Every row comes from one small tree of marks. The marks that hang from a mark follow it in brackets, in the order of their numbers. Every link used is in the known rows. Which tree was each row made from?
In the rows, zero is written as 128.
Known rows:
j251[j99[j529[j182]] j700[j515]]: [129 144 149  88 148 133 196  82 157 115 122 171 224 107 149 150  97  93
 125 161 122 187 130  84 127]
j182[j251]: [124 104 147  75 115 115 130  86 143 103 188 139 129 159 146 123  84 144
 147 165 163 135 130 109 134]
j515[j99[j529] j700[j182]]: [113 108 167 111 109 117 188 130 117  79 131 155 198 142 187 162  73 112
 141 130 134 134 140  83 161]
j529[j99 j182 j515]: [122 158 116 104 180 100 131  90 140 131 133 130 127  80 101 144  41  94
 137 152 169 112 163  76 192]
j182[j515[j99[j529] j700]]: [141 127 197 106 108 103 169 138 109 110 151 139 159 156 125 126  86 136
 130 152 155 125 151 100 169]
j529[j182[j515]]: [136 140 156  65 170 120 123 101 139 139 165 153 129 112 114 105  88 117
 133 152 160 107 139  93 151]
j182[j251[j515]]: [147 114 161  94 126 109 120  78 144  89 182 149 128 152 138 112  98 128
 135 165 169 132 103  86 126]
j515[j700]: [126 113 164  82 103 103 166  75 130  98 167 145 153 149 133 123  89 139
 144 160 165 156 119 102 154]
j700[j99]: [116  98 130  90 120 140 171  94 158  97 152 144 193 154 138 123  80 125
 126 148 175 164 127 110 149]
j182[j251 j515[j99] j700]: [134  68 175  73  81 115 121 125 103 108 185 155  97 172 119 125 102 165
 155 165 161 101 147 103 132]
j700[j182[j99[j529] j515]]: [172 133 158  87 169 109 156 160 144 111 122 168 165 107 175 130 113 113
 114 122 151 109 144 117 154]
j515[j99[j529[j182]] j700]: [ 98 135 163  92 119 107 173 124 106 112 122 137 173 124 157 146  53 114
 158 147 155 131 169  86 178]
j529[j515[j99 j700[j182[j251]]]]: [120  89 165 102  98  99 140 110 125  73 185 157 128 125 168 151  60 142
 137 147 132  87 122  46 139]
j700[j182 j515[j99[j529]]]: [116 111 156 117 150 165 190 135 141  79 132 164 216 131 162 155  84  80
 115 117 124 123 137  68 147]
j182[j515]: [152 126 168  84 146 120 140  97 139 122 173 149 136 145 106 106 103 131
 122 156 162 127 122 109 150]
j182[j99[j529] j515 j700]: [172 129 170  73 131  94 153 151 119 125 113 156 130 131 134 117 138 138
 141 148 181 134 157 152 166]
j182[j99[j515[j700]]]: [145 123 153  85 115  77 158 134 141 107 141 136 132 112 136 108  89 140
 125 129 182 150 133 125 137]
j700[j182[j99 j251] j515]: [146  79 133  64 136 131 148 125 164  77 170 180 155 109 176 132 105 131
 115 123 143  99 128  79 111]
j99[j515[j700] j529]: [134 161 173  99 137  91 149 128 149 117 151 117 163 141 133 109  95 108
 134 137 163 171 136 125 143]
j251[j700[j182]]: [125  91 143  86 124 121 164  61 136  85 158 189 189 125 181 160  89 113
 128 150 132 170  85  88 119]
j99[j515 j529[j182[j251 j700]]]: [117 147 148  56 151  98  89 142 146 140 154 123 115 127 152 111 102 109
 175 142 162 136 166 126 120]
j515[j700[j182]]: [125  98 153  81 118 111 163  85 140  81 166 168 172 132 170 138  95 125
 139 138 140 139 108  83 141]

Write each row's tree:
[133  87 135  85 116 123 162  97 164  85 169 161 171 148 192 150  94 135
 141 150 124 135 124  88 111]	j700[j182[j251[j99]]]
[120 139 165 119 135 109 164  91 103 101 108 169 188 108 160 157  63  86
 135 159 155 158 120  70 149]	j251[j515[j99[j529[j182]]] j700]
[106 133 161 102 123 103 158  97 110 109 142 143 128  96 123 139  40 121
 143 155 158 103 143  55 177]	j529[j182 j515[j99 j700]]
[118 155 132  78 166 115 116 125 172 124 154 126 157 113 154 122  66 110
 140 154 161 118 160  87 154]	j700[j99[j529[j182[j251] j515]]]
[144 142 168  95 108  80 150 136 167 112 166 111 160 158 156 117 101 137
 142 152 142 170 149 120 113]	j182[j251[j99[j515[j700] j529]]]
[123 132 131 104 170 137 153 153 187 100 136 138 220 132 177 127  90  78
 113 102 148 162 133 111 120]	j700[j99[j515 j529] j182]
[122 123 118  71 143  84  91  96 130 128 157 136  84 101 113 145  68 127
 170 164 169 101 173  85 168]	j529[j99 j182[j251 j700] j515]
[133  89 137 100 110 119 198  62 146  81 140 189 211 129 189 172  95 119
 125 157 119 188  91  89 111]	j251[j99 j700[j182]]
[132 157 146 116 156 129 166 114 165 110 130 125 190 134 132 126  81  99
 117 151 168 156 133 108 174]	j700[j99[j529[j515]]]
[153 161 176  79 145  92 166 123 147 135 136 144 171 121 137 119 103 125
 141 160 138 138 159  98 155]	j251[j99[j529[j182[j515[j700]]]]]
[129 140 146  76 149 141 183 110 150 119 109 157 192 123 134 134 124  97
 153 151 138 159 157 103 145]	j251[j99[j529[j182[j700[j515]]]]]
[147 116 162  77 129 125 147 135 146 118 141 150 177 164 123 113 133 126
 136 148 170 155 147 135 150]	j182[j515 j700[j99[j529]]]
[141  85 154  81  92 126 175  62 162  88 187 174 183 147 141 143 107 145
 120 177 125 178 104  82  90]	j182[j251[j99 j700[j515]]]
[125 126 145  96 150 160 184 118 178  96 143 146 230 150 126 119 103  96
 107 134 156 165 138 103 146]	j700[j99[j529] j515]
[129 120 152  97 113 108 164  87 156  94 163 141 168 131 118 119  79 135
 120 157 169 149 115  85 159]	j529[j515[j700[j99]]]
[139 133 183 116 136 127 164 142 115 118 138 136 161 154 123 130  82 115
 124 148 156 122 155 109 170]	j182[j515[j99[j529]]]
[139  88 148  99 122 118 162  90 163  57 157 182 208 132 169 125 104 111
 116 128 153 145  86  59 124]	j251[j515[j700[j99 j182]]]
[143 110 158  98 111 105 139  88 157  81 162 164 201 155 171 133 101 123
 122 168 161 184 100  95 110]	j182[j251[j515 j700[j99[j529]]]]
[140 147 145  75 141  75 152 105 128 117 125 151 115  65 136 121  68 134
 137 151 177 108 143  85 176]	j529[j182[j99] j515[j700]]
[158 120 172 116 102  95 191  68 142  82 142 157 176 146 132 123 107 129
 128 166 156 170  96  83 138]	j251[j99 j515[j700]]
[143 108 142 100 148 127 133 124 177  71 158 163 205 147 196 130 105  99
 123 131 148 135 114  77 114]	j700[j99[j529] j182[j251[j515]]]
[117 125 166 119 134 158 194 126 130  96 132 141 199 147 124 139  80  97
 118 139 148 139 148  89 162]	j700[j515[j99[j529]]]
[146 122 152  84 127  89 183 138 136  86 115 165 184 109 200 146 101 124
 136 126 154 139 140 112 159]	j515[j700[j182[j99[j529]]]]
[157 155 144 110 175 105 168 138 147 100 103 154 162  84 180 146  90  95
 118 130 156 118 133 104 173]	j700[j182[j99[j529[j515]]]]
